Known rows, with every way that one mark hangs from another:
k_817{k_129{k_356 k_378 k_486{k_47 k_233 k_450}}}: [-0.01 -1.05 -2.03 -1.04  0.96  4.68  1.13 -0.42 -0.36 -1.08 -5.47 -1.19
  1.74  1.85  0.98  1.51 -1.90  1.89  1.73  0.75]
k_130{k_129{k_356 k_817}}: [ 0.72 -2.13 -1.93 -1.36  0.33  2.01  1.37  0.07  0.86  0.63 -3.82  2.31
 -0.79 -0.33  0.73  1.66 -0.89  0.53  1.16  1.08]
k_356{k_129{k_486{k_47 k_233}}}: [ 0.34 -0.29 -2.28 -1.34  0.17  4.18  1.41  0.51  1.05 -0.06 -3.11 -0.40
  1.43  1.17  1.08  0.92 -0.91  0.04  0.30 -0.33]
k_356{k_129{k_378 k_486{k_47 k_233 k_450} k_817}}: [-0.63 -0.39 -2.74 -1.74  0.77  4.43  1.61  0.03  0.66 -1.42 -3.87  0.07
  1.31  3.56  0.94  2.72 -1.69  1.33  0.95 -0.23]
k_450{k_486}: [ 0.49 -1.04 -1.49 -0.84  0.21  2.01  1.39  0.23  0.32 -0.33 -2.89  0.01
  0.06 -0.17  0.83 -1.20  0.01  0.01  0.18  1.68]
k_817{k_129{k_356 k_378 k_486{k_233}}}: [-0.17 -2.06 -2.04 -0.45  0.63  3.35  1.36 -0.44  0.45 -0.36 -4.55 -0.25
  1.11  0.88  0.92  1.39 -1.77  0.59  0.50  0.63]
k_378{k_129{k_356 k_486{k_47 k_233 k_450} k_817}}: [-0.46 -1.49 -2.15 -1.33  0.75  4.06  1.40  0.23 -0.09 -1.13 -5.39 -0.24
  0.31  2.34  0.61  2.68 -2.33  1.72  2.44  0.67]
k_233{k_829}: [ 0.85 -0.87 -2.09 -0.47 -0.40  2.72  1.84  0.06 -0.96  0.74 -3.18 -1.54
 -0.27 -1.60  0.86 -1.05  0.37 -1.03 -1.25  1.35]
k_829{k_233}: [ 1.20 -1.26 -2.71 -1.22 -0.49  2.19  1.66 -0.18 -1.17  1.74 -2.25 -0.83
  0.27 -0.25  1.08  0.35  0.54 -1.74 -0.81  2.18]
k_129{k_356 k_378 k_486{k_47 k_233 k_450} k_817}: [-0.80 -0.86 -2.33 -1.23  1.11  4.49  1.64 -0.89 -1.83 -2.93 -5.85  0.65
  0.77  4.79  0.91  4.43 -2.12  2.77  3.14  0.66]
k_486{k_47 k_129{k_817} k_233}: [ 0.28 -0.18 -1.91 -2.28  0.78  4.04  1.56  0.34  0.05 -1.18 -4.97 -0.49
  1.92  1.71  0.98  1.63  0.14 -0.23  2.12  0.65]
k_486{k_47 k_129{k_356 k_378} k_233{k_829} k_450}: [ 0.17  0.30 -1.56 -1.58  0.76  5.52  1.32 -0.27 -3.78 -2.35 -6.78 -3.44
  2.75  3.01  0.80  1.96 -0.74  1.84  1.47  1.31]
k_661{k_47}: [ 0.62 -0.53 -2.15 -1.73 -0.01  2.61  1.88  0.46  0.23  0.30 -2.65  0.70
  0.41  0.22  1.46 -0.66 -0.83  0.89  0.13  0.97]
k_378{k_129{k_486 k_817}}: [-0.42 -2.14 -2.63 -1.16  0.19  2.23  1.72  0.46  1.96  0.93 -3.70  0.59
 -0.84  0.45  0.57  1.21 -1.79 -0.12  0.59  0.28]
k_129{k_356 k_378 k_486{k_47 k_233{k_829} k_450} k_817}: [-0.76 -0.76 -2.54 -0.83  0.97  4.80  1.81 -0.84 -2.49 -3.14 -5.90 -0.59
  0.51  4.28  0.74  3.89 -1.92  2.61  2.23  1.01]
k_817{k_129{k_356 k_486{k_47 k_233{k_829} k_450}}}: [ 0.46 -0.67 -2.04 -0.69  0.74  4.83  1.25 -0.13 -0.93 -0.90 -5.34 -2.22
  1.08  0.14  0.94  0.57 -1.54  1.10  1.38  1.00]
k_817{k_129{k_378 k_486{k_233 k_450}}}: [-0.03 -1.14 -2.35 -0.93  0.81  4.09  1.43 -0.47  0.85 -0.09 -4.56 -1.21
  1.55  0.74  0.75  0.44 -1.52  0.66  0.97  0.98]
k_450{k_486{k_47}}: [ 0.66 -0.34 -1.59 -1.37  0.34  3.02  1.18  0.45  0.34 -0.79 -3.25 -0.34
  0.67  0.38  0.95 -1.43  0.27  0.87  0.98  1.57]
k_129{k_356 k_378 k_486{k_47} k_817}: [-0.77 -1.61 -2.56 -1.19  0.60  2.99  1.68 -0.57 -0.87 -1.66 -4.80  1.76
 -0.41  3.79  1.13  3.92 -1.83  2.07  1.77 -0.02]
k_356{k_129{k_378 k_486 k_817}}: [-0.72 -1.52 -2.95 -1.27  0.23  2.43  1.81  0.09  1.44 -0.07 -2.77  1.31
 -0.10  2.32  1.00  2.49 -1.70  0.05 -0.70 -0.78]
k_817{k_129{k_356 k_378 k_486{k_233{k_829} k_450}}}: [-0.11 -1.50 -2.17 -0.28  0.71  4.14  1.44 -0.58 -0.91 -0.88 -5.22 -1.85
  1.09  0.92  0.76  1.24 -1.94  1.12  0.40  1.08]

Rows:
[-0.06 -1.15 -2.20 -1.19  0.76  4.04  1.07 -0.35 -0.41 -0.43 -5.25 -0.85
  0.98  1.54  1.14  1.35 -2.03  2.03  1.30  0.37] => k_817{k_129{k_356 k_378 k_486{k_47 k_450}}}
[-0.54 -0.31 -2.94 -1.43  0.64  4.68  1.74  0.05  0.15 -1.57 -3.88 -0.95
  1.13  3.16  0.80  2.28 -1.55  1.21  0.21 -0.01] => k_356{k_129{k_378 k_486{k_47 k_233{k_829} k_450} k_817}}
[ 0.29 -0.77 -1.28 -1.07  0.56  2.78  1.44  0.29 -0.05 -1.17 -4.05 -1.13
  1.50  0.63  0.63 -0.40 -0.03 -0.39  0.82  1.71] => k_450{k_486{k_129 k_233}}
[ 0.11 -0.77 -1.84 -2.17  0.49  2.80  1.36  0.29 -1.26 -0.80 -5.28  0.40
  0.42  1.91  1.35  2.61 -0.59  0.44  1.68 -0.12] => k_486{k_47 k_129{k_356 k_817}}
[-0.40 -0.28 -1.96 -2.47  0.90  3.73  1.26 -0.25 -2.55 -1.74 -6.42 -0.38
  1.13  3.90  1.21  3.51 -1.37  2.13  2.38  0.15] => k_486{k_47 k_129{k_356 k_378 k_817} k_450}
[-0.10 -2.30 -1.91 -0.64 -0.05  2.41  1.34  0.35  0.23  0.89 -4.31 -0.05
 -0.37  0.39  0.71  1.39 -2.13  0.43  0.39  0.23] => k_378{k_129{k_356 k_486}}
[ 0.15 -1.43 -1.68 -0.22  0.24  3.17  1.62 -0.54 -1.43 -0.75 -4.56  0.46
  0.26  1.18  0.96  2.41 -1.37  0.27  1.57  0.72] => k_129{k_356 k_486{k_233}}
[-0.57 -1.89 -1.93 -1.51  0.40  1.65  1.65 -0.26 -1.35 -0.61 -5.02  0.98
  0.16  2.43  1.08  3.38 -1.17  0.02  0.40 -0.01] => k_486{k_129{k_356 k_378 k_817}}
[ 0.56 -0.79 -1.50 -0.29  0.30  3.19  1.63  0.18 -0.23 -1.37 -3.18 -1.66
  0.79 -0.39  0.49 -1.59  0.35 -0.22 -0.18  2.47] => k_450{k_486{k_233{k_829}}}
[ 0.28 -1.89 -2.04 -0.53  0.33  2.58  1.30 -0.11  0.37  0.65 -4.21  0.01
 -0.14 -0.66  1.15  0.79 -1.63  0.00  0.40  0.27] => k_817{k_129{k_356 k_486}}
[-0.36 -0.90 -1.47 -1.54  1.05  3.42  1.32  0.16 -0.65 -2.93 -4.98 -0.39
  1.69  3.30  0.78  1.59 -0.57  1.45  1.65  1.40] => k_450{k_486{k_47 k_129{k_356 k_378 k_817} k_233}}
[-0.75 -1.73 -2.94 -1.02  0.38  2.23  2.07 -0.62  0.70 -0.42 -3.70  1.67
 -0.65  2.40  0.83  2.60 -1.38  0.52  0.81  0.26] => k_129{k_378 k_486 k_817}
[-0.10 -0.03 -2.79 -1.39  0.55  4.57  1.71  0.32  0.20 -1.18 -3.74 -0.97
  0.64  1.90  0.90  1.79 -1.33  0.54  0.64 -0.03] => k_356{k_129{k_486{k_47 k_233{k_829} k_450} k_817}}
[-0.11 -2.18 -1.72 -0.54  0.15  3.07  1.39  0.29  0.23  0.22 -4.52 -0.39
  0.43  0.71  0.57  1.54 -1.97  0.35  0.81  0.65] => k_378{k_129{k_356 k_486{k_233}}}
[-0.18 -1.70 -2.16 -0.75  0.64  3.21  1.24 -0.55 -0.43 -0.14 -4.99 -0.47
  0.49  1.05  1.03  1.54 -2.20  1.31  0.72  0.45] => k_817{k_129{k_356 k_378 k_486{k_450}}}
[-0.19 -0.72 -1.50 -1.57  0.96  3.43  1.58 -0.40 -2.56 -1.86 -6.17 -0.45
  1.09  2.43  0.90  3.58 -1.24  0.23  2.42  0.88] => k_486{k_129{k_356 k_817} k_233 k_450}
[ 0.21  0.60 -1.64 -2.38  0.90  5.37  1.22 -0.16 -1.70 -1.49 -6.16 -2.27
  3.38  3.08  0.87  1.42 -0.39  1.45  2.47  1.08] => k_486{k_47 k_129{k_378} k_233 k_450}
[ 0.10 -0.50 -2.41 -1.21  0.08  3.24  1.44  0.19  0.19  0.55 -3.31 -0.27
  0.32  0.90  1.09  1.21 -1.58  0.00 -0.04 -0.48] => k_356{k_129{k_486{k_450}}}
[ 0.62 -0.90 -2.15 -1.10  0.63  4.95  1.21 -0.35 -0.81 -0.79 -5.44 -0.83
  1.28  1.64  0.35  1.51 -1.54  2.72  1.94  1.60] => k_130{k_129{k_356 k_378 k_486{k_47 k_233{k_829} k_450}}}
[-0.36 -1.06 -1.98 -2.19  0.59  2.90  1.38  0.03 -1.32 -1.20 -5.42  0.48
  0.92  3.12  1.27  3.12 -0.86  1.12  1.26 -0.13] => k_486{k_47 k_129{k_356 k_378 k_817}}
[ 0.13 -1.20 -2.55 -1.30  0.49  3.67  1.29 -0.04  1.64  0.56 -4.02 -0.70
  1.10  0.41  1.04 -0.14 -1.13  0.82  0.48  0.33] => k_817{k_129{k_378 k_486{k_47}}}
[ 0.13 -0.85 -1.88 -0.96  0.22  3.67  1.85 -0.14 -1.30 -0.58 -4.76 -2.44
  2.09  0.90  0.56  0.60  0.02 -0.86 -0.61  1.27] => k_486{k_129{k_378} k_233{k_829}}
[ 0.09 -0.63 -1.54 -1.95  0.80  3.88  1.42  0.18 -1.24 -1.84 -5.57 -0.14
  1.62  2.38  1.12  2.84 -0.42  0.31  2.32  0.49] => k_486{k_47 k_129{k_356 k_817} k_233}
[ 0.58 -0.94 -2.40 -1.29  0.38  3.59  1.26  0.21  1.70  0.91 -3.88 -0.78
  0.62 -0.89  1.15 -0.61 -0.89  0.13  0.84  0.32] => k_817{k_129{k_486{k_47}}}
[ 0.36 -0.45 -1.07 -1.38  0.74  3.63  1.09  0.41 -1.03 -2.06 -4.88 -1.18
  1.88  1.74  0.86  0.36 -0.22  0.89  1.68  1.49] => k_450{k_486{k_47 k_129{k_356} k_233}}
[ 0.14 -0.85 -2.25 -1.58  0.23  3.91  1.23  0.51  0.66  0.78 -4.62 -1.31
  0.56  0.71  0.65  0.27 -1.69  1.25  1.44  0.49] => k_378{k_129{k_486{k_47 k_450}}}
